Each row comes from the steps of one walk. Every step used is in the known rows, and no mark comes twice. Write the walk behind each row, first mark first.
Known rows
gusep/mepo: [  0   4  -7  -6  -5  11  -4 -11  10   7  -9 -34  -2  26 -22   0   7   6
   5  21  15 -13   9 -21]
pifit/kosi: [ -7  -7  -9  -9  -4 -21  -4  -8   7   6   6 -39 -21  30 -10  -9   4 -15
   2  37  16  -1   5 -23]
mepo/kosi/pifit: [ -7  -9 -14  -2  -6  11  -3  11   6  11   4 -39 -49  22  -5  -5  -5  34
  14  20  24   6   7 -25]
ragi/peme: [ -3 -11 -20  -6  -6  12  -3   8   9   1   6 -37 -30  -6 -12  -8   6  -9
  10  16  13  21  -5 -23]
givul/doso: [ 14  -2  -3  -4 -13   4  -2  -9  12  -3  19 -27 -29  34 -10   4  -2  -7
   5  27  15  -2  15 -22]
mepo/gusep/ragi: [-11   0  -4  -8  -8  18  -8  12   7   2  12 -37 -36   3 -10   1   9 -16
   8  18  17  -2  16 -23]
givul/doso/ragi: [ 23  -3  10  -6 -13   9  -4  -2  12  -2  15 -28 -19  38  -4  -3  -1  -4
   5  24  15  -1  23 -20]
peme/ragi: [ -3   6   9  -8  -3  14  -2   6   9   2   8 -37 -26  28 -10  -1  32  10
   5  14  15   8  20 -23]
gusep/givul/doso/ragi/peme: [ 17  -1  -1  -1 -11  31 -15   3  12   0  13 -31 -20  30 -13  -2  11  -5
   7  24  17  25  12 -22]
dizor/doso/ragi/gusep/mepo/kosi/pifit/dedi: [ 12  -4  -1  -6  -6   9  -5  15   5  -1   9 -40  39   7 -10 -22   4  -2
   7  27  20  -1  16 -20]
pifit/kosi/mepo/doso/ragi: [  1  -4  -6  -7  -4 -17   0  -6   8  10   1 -44   4  23  -7 -10  -3 -27
   7  36  14   0  12 -18]
pifit/kosi/mepo/doso/dizor: [ -1  -4 -13  -7  -4 -14   2 -10   9   8  10 -44   7  18 -18  -7  -3 -32
   6  37  15   1   7 -16]
pifit/kosi/mepo/doso/dizor/gusep/givul: [  0  -2 -12  -6  -4  -5  -3  -3   8   4  11 -45  19  10 -28  -7  -2 -32
   6  39  16   3   5 -16]
ragi/gusep/mepo: [  2   2 -19  -8  -5  14  -3   7   8   4   1 -37  -8  -7  -6  -5  10   0
   5  23  17  11   7 -23]
mepo/doso/dizor/gusep/ragi: [ 12  -1  -6  -4  -8  28  -8  15   9  -6  40 -38  20  -7 -45   5  -4  -3
   5  17  11  13   8  -7]
kosi/mepo/doso/ragi/gusep/givul: [  8   4  -8  -3  -5  21   0   4  10   6   3 -43  14   6  -3  -1  -5 -24
  11  19  14  21  16 -16]
doso/dizor/gusep/mepo/kosi/pifit/dedi: [  8  -1 -11  -7  -5  26  -4  12   4  -5  18 -39  20   3 -55 -11   0  -2
   5  27  19  -7   6 -11]
givul/doso/dizor: [ 21  -2  -3  -5 -14  18  -2 -10  12  -6  30 -27 -17  29 -27   3  -1 -14
   3  26  15   1  14 -15]
dizor/gusep/mepo: [ -1   3  -6  -8  -4  13  -5  13   7  -7  -1 -36  24   3 -40  -2  -3   2
   4  23  15 -19   6 -20]
givul/doso/dizor/gusep/ragi/peme: [ 21  -5  -5  -6 -14  23  -4  10  11 -11  31 -29  -2  10 -42  -2   6 -12
   5  26  15   3  14 -14]
doso/dizor/gusep/mepo/kosi: [  7  -1  -8  -9  -5  30  -5   6   8  -5  18 -37  20   5 -54  -5  -2   9
   2  20  14  -6   4 -11]
peme/ragi/gusep/givul/doso: [  8   8   1  -6  -6  26  -7  17  10   1  15 -37 -27  10  -5  -2  39   8
   6  20  18  26  21 -25]
doso/ragi/gusep/mepo/kosi/pifit: [ 12  -2   0  -7  -6  20  -5  21   8   8  -3 -40  -7   6   4 -16   6  16
  10  19  21  11  19 -20]
pifit/kosi/mepo/gusep/givul: [-10  -1 -13  -8  -4 -10  -3  -8   7   9  -3 -44 -13  18  -7  -8   0 -40
   7  39  18  -3   6 -24]

Which walk is each row?
[  1  -2 -11  -7  -8  -4  -2 -10   8   7   6 -42  -9  20 -15  -7  -1 -43
   7  42  18  -5   9 -20] : pifit/kosi/mepo/gusep/givul/doso/dizor
[  3   5  -5  -5  -8  24  -1  -3   9   5  -4 -39 -10  16  -3   0  -6 -40
  12  22  18   1  16 -21] : kosi/mepo/gusep/givul/doso/ragi
[  7   0  -9  -7  -5  32  -4  14   8  -5  18 -39  19   2 -54  -5  -1   5
   5  21  20  -7   5 -11] : doso/dizor/gusep/mepo/kosi/pifit
[ 15   2   3  -1 -11  29 -14  -1  12   0  13 -30 -18  40 -12   1  10  -3
   5  25  17  20  16 -21] : gusep/givul/doso/ragi
[ 11  -2  -4  -5  -8  30 -14  24  10 -11  14 -34  10   3 -35  -4   1  -7
   6  25  17   9   7 -21] : dizor/gusep/givul/doso/ragi/peme
[  9  -3   1  -8  -5  14  -5  12   9  -7  16 -38  38  10  -6 -13   3 -12
   2  18  15   5  12 -20] : dizor/doso/ragi/gusep
[  5   4 -12  -3  -5  27   1   0  10   0  13 -42  27   3 -31   5  -9 -29
   9  19  14  13   8 -11] : kosi/mepo/doso/dizor/gusep/givul
[ 11   8   0  -8  -5  26  -4  16  10   3  15 -39  -4  -4 -16  -3  35  13
   6  16  14  14  21 -18] : peme/ragi/gusep/mepo/doso/dizor
[ 27  -1   5  -6 -13  11  -4   4  12  -1  11 -29 -11  23  -1  -6   3  -1
   6  27  16   1  23 -20] : givul/doso/ragi/gusep/mepo
[  4   6  -5  -6  -4  13  -3  21   5   8   1 -41 -23   3  -7 -13  38  20
  10  24  21  10  23 -24] : peme/ragi/gusep/mepo/kosi/pifit/dedi
[ 24   0  -2  -6 -13  21  -3  -1  12 -10  26 -28   7  19 -41   1  -2 -10
   3  28  15 -12  14 -14] : givul/doso/dizor/gusep/mepo
[  9   1   1  -5  -8  27 -13  19  10 -11  15 -33  13  14 -34  -1  -1  -5
   3  25  17   4  11 -21] : dizor/gusep/givul/doso/ragi
[ 13  -4 -10  -4  -9  29  -8  19  10  -6  40 -38  16 -17 -45   2  -2  -5
   7  16  11  17   5  -8] : mepo/doso/dizor/gusep/ragi/peme
[ 14   3  -6  -1 -11  35 -14  -7  12  -3  25 -30 -16  34 -28   5  10 -10
   3  26  18  22   9 -18] : gusep/givul/doso/dizor
[  2  -2 -23  -6  -5  15  -3  15   7  10  -1 -40 -20  -9  -3  -8   7  20
  10  25  22  11   7 -24] : ragi/gusep/mepo/kosi/pifit
[ 12   1 -21  -6  -6  23  -5   9   9   4  16 -38   5 -16 -16  -2   5  -1
   6  22  14  16   6 -16] : ragi/gusep/mepo/doso/dizor
[  2  -3 -23  -8  -4  13  -5   8   7   9  -1 -38 -19  -4  -4  -8   6  24
   8  22  17  11   7 -24] : ragi/gusep/mepo/kosi
[ 24  -3   3  -6 -13  10  -4   6  11  -3  18 -29 -19  23   2  -6   0  -6
   6  25  16   7  23 -21] : givul/doso/ragi/gusep
[-10  -6  -7  -7  -7  14  -4  16   9   3   6 -36 -22   6 -22  -8  32   3
   9  17  16  25  15 -21] : gusep/ragi/peme
[ 25  -7   4  -5 -14  11  -4   5  12  -2  14 -29 -23  22  -4  -8   1  -7
   8  23  14   6  17 -21] : givul/doso/ragi/peme
[  8   1  -7  -9  -4  32  -4   6   9  -9  18 -37  28   3 -56  -3   0  -9
   1  20  15  -7   4 -10] : doso/dizor/gusep/mepo
